What can hang from each mark
j517: j271 j556 j650
j649: j62
j997: j271 j556
j271: j62 j517 j556 j649 j650 j655 j979 j997
j556: j271 j517
j979: j62 j271 j517
j650: j271 j517
j62: j649 j979
j655: j271

Every row comes from one small tree of marks. The marks that hang from a mark follow it in brackets, in the order of their numbers. Every link used is in the known rows. Which tree was each row made from?
In the rows, 128 means zero.
Known rows
j979(j271(j62 j650(j517(j556)))): [161 141 112 166 181  98 120 131 150  79 121 117 172 128 137 108  65 114
 172 125 130  88  79 129 125 143 152 151 126 151 151 124 137 118  88]
j997(j556(j271(j650(j517) j655))): [113 161 141 145 125 122 115 132 183 106 109 126 135  99 118 125  66 153
 159 115 126 126 110 145 140 127 166 110  94 142 211 166 107 112 117]
j650(j271(j517 j655)): [164 133 153 156 144 132 140 123 183  75 123 100 128 116 155  99  79 182
 164 105 130 106 123  98 141 133 179 106  98 162 168 124  95 119 117]
j650(j271 j517): [147 125 172 124 125 125 138 121 194  75 145 107 127 150 163 113 114 158
 153 102 155  78 103  98 141 121 117 149 145 134 152 137 103 132 108]
j556(j271(j997) j517): [115 172 187 139 133  98 123 136 114 133 135 120 125  64 123 111  89 116
 157 154 112 138  80 140 166 128 165 136  64 103 170 143 136 130 143]
j979(j517(j271(j649(j62) j655) j650)): [174 116 167 195 135  85 120 109 167  81  91 143 162 107 121  89  41 103
 173  98 123 134  90 131 119 132 185 112 116 162 109 129 112 136 152]
j649(j62(j979(j271 j517))): [128 110 135 168 143  70 111 138 146 105 117 107 151 172 136  83 133 102
 169 160 140 107  75 171 118 113 138 159 165 147 110 124 123 131 134]
j979(j271(j650)): [155 143 131 142 181 112 121 128 156 112 115 115 157 113 144 130 100 123
 141 127 141 134 102 114 121 148 133 114 128 150 125 128 132 123 113]
j979(j62 j271(j556 j655)): [150 119  96 170 146  80 125 146 117  73 117 145 139 146 111  90  53 119
 195 141 134 116  90 112 143 163 176 120 164 163 128 139 129 134  95]
j649(j62): [118 103 106 131 129 102 136 136 122 132 112 123 124 152 128  97 121 107
 150 141 128 129 110 157 123 118 120 153 141 124 113 122 111 133 113]
j650(j271): [144 125 156 120 150 120 147 132 152  96 134 105 119 137 160 130 123 160
 146 110 145 112 101  93 142 143 132 127 138 143 135 138 114 122 121]
j271(j556 j979): [113 132 102 162 135  78 106 191 107 103 134 121 118 159 121 113 125 126
 135 128 105 102 144 127 141 114 168 128 124 148 149 152 141 133 130]
j655(j271(j649 j979(j517))): [156 129 148 165 182  68 129 172 150  70 133 127 129 158 147 122  60 153
 180 116 104 109 131 106 110 107 216 124 127 150 111 141 135 136 147]
j649(j62(j979(j271(j517 j997)))): [130 140 118 158 154  75 120 146 123 118 116  91 141 152 154  81 112 110
 161 172 122 106  85 161 125 116 139 157 131 132 125 118 128 113 129]
j655(j271(j556(j517) j649(j62(j979)))): [130 138 127 163 180  40 135 200 112 101 119 110 113 140 132  91  65 151
 180 157 107 109 105 122 136 113 197 155 109 146 124 141 156 127 126]
j997(j556(j517)): [106 150 169 139 100 110 121 136 136 109 117 144 121 106 116 111 116 159
 134 138 128 140 128 154 149 121 161 138  92 131 176 150 130 113 135]
j517(j271(j62 j556 j979 j997) j650): [154 165 116 184 161  58  97 161  78  97 117 122 138 117 149 107  41  92
 145 106  93  92  86 114 146 165 177 132  96 146 146 144 147 114 128]
j556(j271 j517(j650)): [138 137 211 153 123  92 115 124 149 143 125 128 140  64 109 131  76 113
 124 118 142 122  85 144 152 121 157 135  67 130 182 141 138 138 147]
j556(j517(j650(j271))): [160 136 194 152 124  99 123 119 157 116 118 125 130  83 125 112 106 131
 114 102 150 118  99 122 146 117 146 134  84 147 157 124 127 125 131]
j271(j62(j649) j655 j979 j997): [134 171  62 167 162  74 138 152 100  94  97 117 134 116 138  91  59  78
 194 145  25  80 135 141 112  89 238 114  90 132 153 108 142 115 108]
j649(j62(j979(j517))): [116 112 120 163 126  86 108 141 139 121 115 112 138 171 117  84 148  97
 158 151 135 109  90 179 116  93 137 157 152 139 116 124 115 130 139]
j655(j271(j62 j517 j649 j997)): [152 172 118 162 200 100 146 168 109  71 128 122 126 114 155  90  24 157
 197 149  88  99 102 105 120 134 212 140  65 112 131 124 126 106 127]
j62(j649 j979): [118 146 133 132 146  85 139 146 133 154 107  95 142 150 124 144 137 101
 133 158  94  89 124 143 100  79 166 131 139 133 129 123 171 128 153]
j650(j517(j271(j62 j556 j997))): [132 159 128 152 130 108 112 140 119  80 138 127 137 135 147  90  70 119
 177 132 111  83  93 117 151 151 142 159 123 116 144 139 129 130 108]
j979(j62(j649) j271(j517(j556) j650)): [170 136 123 174 190  78 142 142 145  87  95 127 168 153  92 113  20  99
 191 137 127 114  73 124 106 129 209 128 126 152 128 129 137 134 119]
j271(j649(j62(j979))): [123 119 114 143 154  75 157 162 113 123 104 113 139 143 139 108 107 107
 163 153  99 111 121 142 109  87 156 156 121 130 109 128 141 112 144]
j997(j556(j271(j979))): [ 96 142 161 136 125  91 124 158 137 106 131 125 125 136 138 144  88 156
 150 129 119 119 119 147 144 132 173 127 113 134 195 178 130 117 145]
j556(j271(j650 j655 j979) j517): [143 152 153 173 153  84 102 145 167 126 111 112 144  71 111 123  58 116
 162 108  95 124 131 146 142  89 224 106  57 165 205 133 124 137 126]
j655(j271): [148 134 131 126 167 107 126 140 137 116 138 117 111 144 147 136  83 164
 144 122 134 123 118 107 125 147 153 124 141 139 120 130 133 134 114]
j655(j271(j517 j556)): [142 144 133 162 167 104 111 175 140  92 141 114 111 145 126 102  66 186
 156 134 136 112 115 109 139 152 179 125 103 142 147 143 125 136 122]
j62(j649 j979(j271(j556 j997) j517)): [120 174 150 176 167  53 116 163 134  96 110  96 155 145 120  92 126  91
 174 188 102  94  61 141 122 110 183 124 142 135 114 142 171 130 162]
j271(j62): [125 125 105 140 142 124 132 136 107 109 129 136 141 134 127 112 112 116
 160 134 113  94 115 142 123 130 149 151 117 123 141 119 125 121 112]
j556(j517(j650)): [149 137 176 157 109 105 110 116 141 137 115 139 134  77 104 111 109 111
 103 114 140 128 116 143 138 107 142 136  78 137 151 117 136 128 135]
j997(j271(j517 j649(j62) j650 j655)): [143 139 117 152 178 133 144 146 171  93  94 112 142 108 124  93  60 151
 195 117  81 123 136 142 112  91 203 112  47 171 179 114  77 125 127]
j650(j517): [131 127 143 131 103 135 119 118 169 107 139 131 135 141 130 112 119 127
 135 121 139  94 129 134 128 105 113 151 135 119 145 127 118 139 115]
j650(j517(j271(j556 j979))): [141 128 152 155 120  90 104 148 152  85 142 120 138 163 151 117  77 135
 154 107 118  83 135 114 144 129 152 148 146 143 149 146 134 146 123]
j62(j649 j979(j517(j271(j655) j650))): [156 144 171 181 140  70 112 117 171 123  91 105 164 131 114 125  86  89
 147 126 104  94  96 143 101  96 198 107 137 164 127 123 158 137 169]

Write each row's tree
[167 132 123 181 160 110 144 134 145  55 121  99 140 125 146  87  44 175
 194 109 110  82  95 110 147 147 210 130  93 170 184 120 110 107 101] => j650(j271(j62 j517(j556) j655))
[149 176 114 179 144 130 110 131 110  99 118 129 142  86 121  73  73 103
 141 135 111  93  84 147 126 128 160 139  41 105 164 112 107  99 129] => j271(j62 j517(j650) j997)
[131 113 110 141 139  74 136 157 119 112 117 140 131 184 111 134  89  87
 163 124  98  95 139 136 102  84 195 134 152 136 123 132 136 146 132] => j271(j979(j62(j649)))
[160 182  82 206 139  86 107 149 111  81 113  97 127 110 130  76  36 135
 165 128  54 117 138 134 143 111 234 103  63 158 181 117 129 100 127] => j271(j517(j556) j655 j979 j997)
[155 141 197 173 136  77 141 129 155 121 102 132 149  32 112 119  24 116
 154 115 103 125 106 130 144 104 207 115  42 147 184 136 143 124 147] => j556(j271(j649 j655) j517(j650))
[125 159 141 152 169  64 164 186 105  73 113 107 108 105 149  65  92 135
 191 152 105 120  71  97 165 127 170 148  82 123 126 151 125 109 124] => j650(j271(j556(j517) j649(j62) j997))
[115 120 139 147 157  86 126 160 117 110 143 119 145 139 142 140  77 115
 176 128 101  79 108 145 132 122 188 145 109 129 179 146 132 134 131] => j556(j271(j62 j979))
[142 197 104 147 177  89  96 164 159  89 125 109 108 140 150 116  62 149
 152 111 109 114 117 118 123 114 179 120 105 137 161 149 116 111 104] => j655(j271(j650(j517) j979 j997(j556)))
[119 167 119 156 154 156 114 139 168  71 105 127 136 112 116  98  67 188
 191 114  94 106 127 163 128 123 212 114  42 174 243 135  71 106 113] => j997(j271(j62 j517 j650 j655) j556)
[129 157  85 145 138  88 115 155  83 103 130 137 112 158 126 106  98  84
 160 132  95 116 115 130 127 106 171 133 130 119 121 135 120 120 127] => j271(j979(j62) j997)
[150 204  86 180 172 129 105 145 117 114 105 100 135  88 101  90  71 119
 139 130 105 149  88 130 136 128 173 112  45 129 159 126 117  95 127] => j271(j517(j556) j650 j997)
[137 113 130 179 127  80 135 134 123  81 106 156 147 183  55  98  71  79
 198 135 126 120  61 150 114 110 205 137 163 137 102 140 132 151 142] => j979(j62(j649) j517(j556))
[145 155 149 179 167  63 116 140 145 121  96  91 167 156 105 134  91  94
 165 136  99 106  80 143 107 103 207 121 143 164 123 133 171 133 165] => j62(j649 j979(j517(j271(j650) j556)))
[135 146 151 164 168 110 106 161 169 120 129 104 150 119 123 136  70 128
 150 111 118 109 121 140 124 103 194 114  67 142 193 148 109 134 147] => j556(j271(j517 j650 j979))
[146 137 139 172 144  69 124 170 149  68 125 101 113 124 143  92  92 164
 169 108 105  97 130 101 162 118 207 115 105 181 177 141 124 127 110] => j650(j271(j556(j517) j655 j979))
[ 95 186 101 134 150 101 152 150  89 101 101 134 126 116 128  99  89 105
 179 170  72 105  88 149 124 126 181 139  90  93 151 141 140 100 123] => j271(j62(j649) j997(j556))
[165 149 118 152 199  79 125 173 174  87 123 113 132 146 150 135  44 144
 162  97 104  97 145  98 100  89 199 126 109 151 134 136 131 128 117] => j655(j271(j649 j650(j517) j979))
[163 150 161 190 136  92 109 120 142  75 118 119 137 117 107  91  92 117
 141 103 149 128  37 122 146 146 154 120 114 151 132 143 120 115 142] => j979(j517(j556 j650(j271(j997))))
[161 171 139 191 174  89 119 135 119  75 104 125 158 111 114 101  47 110
 184 117 103 157  65 110 138 151 197 114 104 148 106 145 135 117 155] => j979(j517(j271(j649 j650 j997) j556))
[139 113 109 152 150  71 152 173 105  86 119 149 137 166 126 128  67  98
 177 119  89 101 150 116 106  80 205 140 128 138 115 141 135 126 145] => j271(j649 j979(j62))
[120 184  87 154 176  89 148 167  65 101 115 116 141 107 150  98  98  92
 180 170  63  84  98 131 118 101 181 155  83 108 127 124 155  82 142] => j271(j62(j979) j649 j997)
[139 176 122 185 116  89  96 155 119  80 113 145 121 134 111  85  51 112
 140 118 115 108 109 152 127 104 195 126  69 125 179 151  99  98 147] => j271(j517(j650) j979(j62) j997(j556))
[154 110 164 171 136  98 130 126 133  62 119 171 155 165 103 104  50 101
 211 114 137 131  84 117 121 138 195 134 158 140  86 145 107 148 157] => j979(j62 j517(j271(j649)))
[181 126 171 199 135  98  99  94 191  69 108 138 169  98 121  87  75 114
 153 112 150 125  77 134 125 146 162  97 129 172 129 123 117 134 132] => j979(j271(j655) j517(j650))
[124 122 181 164 155  77 138 166 148  88 134 128 152 130 132 133  72 118
 183 126 102 107 109 131 127 101 206 127 104 133 149 162 130 139 172] => j556(j271(j649 j979(j517)))
[129 109 143 159 123 105 132 128 148  87 109 167 143 176  64  99 100  74
 193 136 137 116  80 150 102  98 187 130 160 123  94 136 110 161 146] => j979(j62(j649) j517)
[162 125 157 159 153  61 158 163 161  45 136  97 137 166 170 119  56 156
 177  97 105  64 114  86 139 100 187 158 129 157 158 150 140 116 121] => j650(j271(j649 j979) j517(j556))
[146 155 127 146 159 164 112 124 179 104 114 109 136 105 116 112  89 166
 162 104 102 125 138 138 123 111 184  95  59 176 201 113  77 131 122] => j997(j271(j517 j650 j655))
[141 171 122 154 129 111 125 143 165  56 130 100 108 116 153  68  92 153
 177 121 120  89  88  90 167 135 145 124 114 138 166 144 105 118  91] => j650(j271(j556 j655 j997) j517)
[121 158 103 160 166 125 108 159 130  93 113 125 130  96  95  89  94 143
 188 120  86 104 114 147 146 119 201 121  55 179 209 121 101 132  96] => j997(j271(j62 j556(j517) j650 j655))
[162 146 140 141 186 106 142 136 134 116 102 122 155 106 150 149  49 125
 159 101 104 144 127  90 120 144 172 113 106 149 112 138 137 120 142] => j517(j271(j649 j650))
[156 125 127 183 155  57 147 161 114  58 107 155 147 114 106  78  25 117
 214 150 111 118 101 107 145 136 218 130 122 161 127 138 144 129 112] => j979(j62 j271(j556(j517) j649 j655))
[164 158  96 180 151 155 103 122 187 113  95 115 148  84 102  95  72 139
 144 103 112 135 148 134 114 104 190  85  56 163 176 107  89 117 116] => j271(j517 j650 j655)
[115 139 164 157 163  95 136 156 140 122 128 100 161 130 125 128  70 120
 181 159 101  62  90 158 119 105 205 147  85 119 187 136 142 132 154] => j556(j271(j62(j649 j979) j517))
[156 165 139 168 163  84 132 160 126  66 136  82 119 142 166  99  74 160
 161 117 104 100  96  98 153 131 193 129  91 147 164 141 121 104 132] => j650(j271(j517(j556) j979 j997))
[134 173  62 159 199  67 139 185 106 111  86 111 132 116 139  94  81  68
 170 133  62 133 122 132 105  70 188 127  70 124 114 132 118 100 130] => j271(j649(j62) j650 j979 j997)
[169 128 138 162 160  72 144 140 129  89 108 119 150 122 173 137  22 138
 179 100  65 118 167  92 126 131 222 106 121 171 128 130 145 125 143] => j517(j271(j649 j655 j979))
[118 115 108 192 121  74  91 187 115  64 134 154 126 194  78  84 112  97
 179 126 129 101 106 144 134 105 195 134 148 150 130 160 112 151 138] => j271(j556 j979(j62 j517))
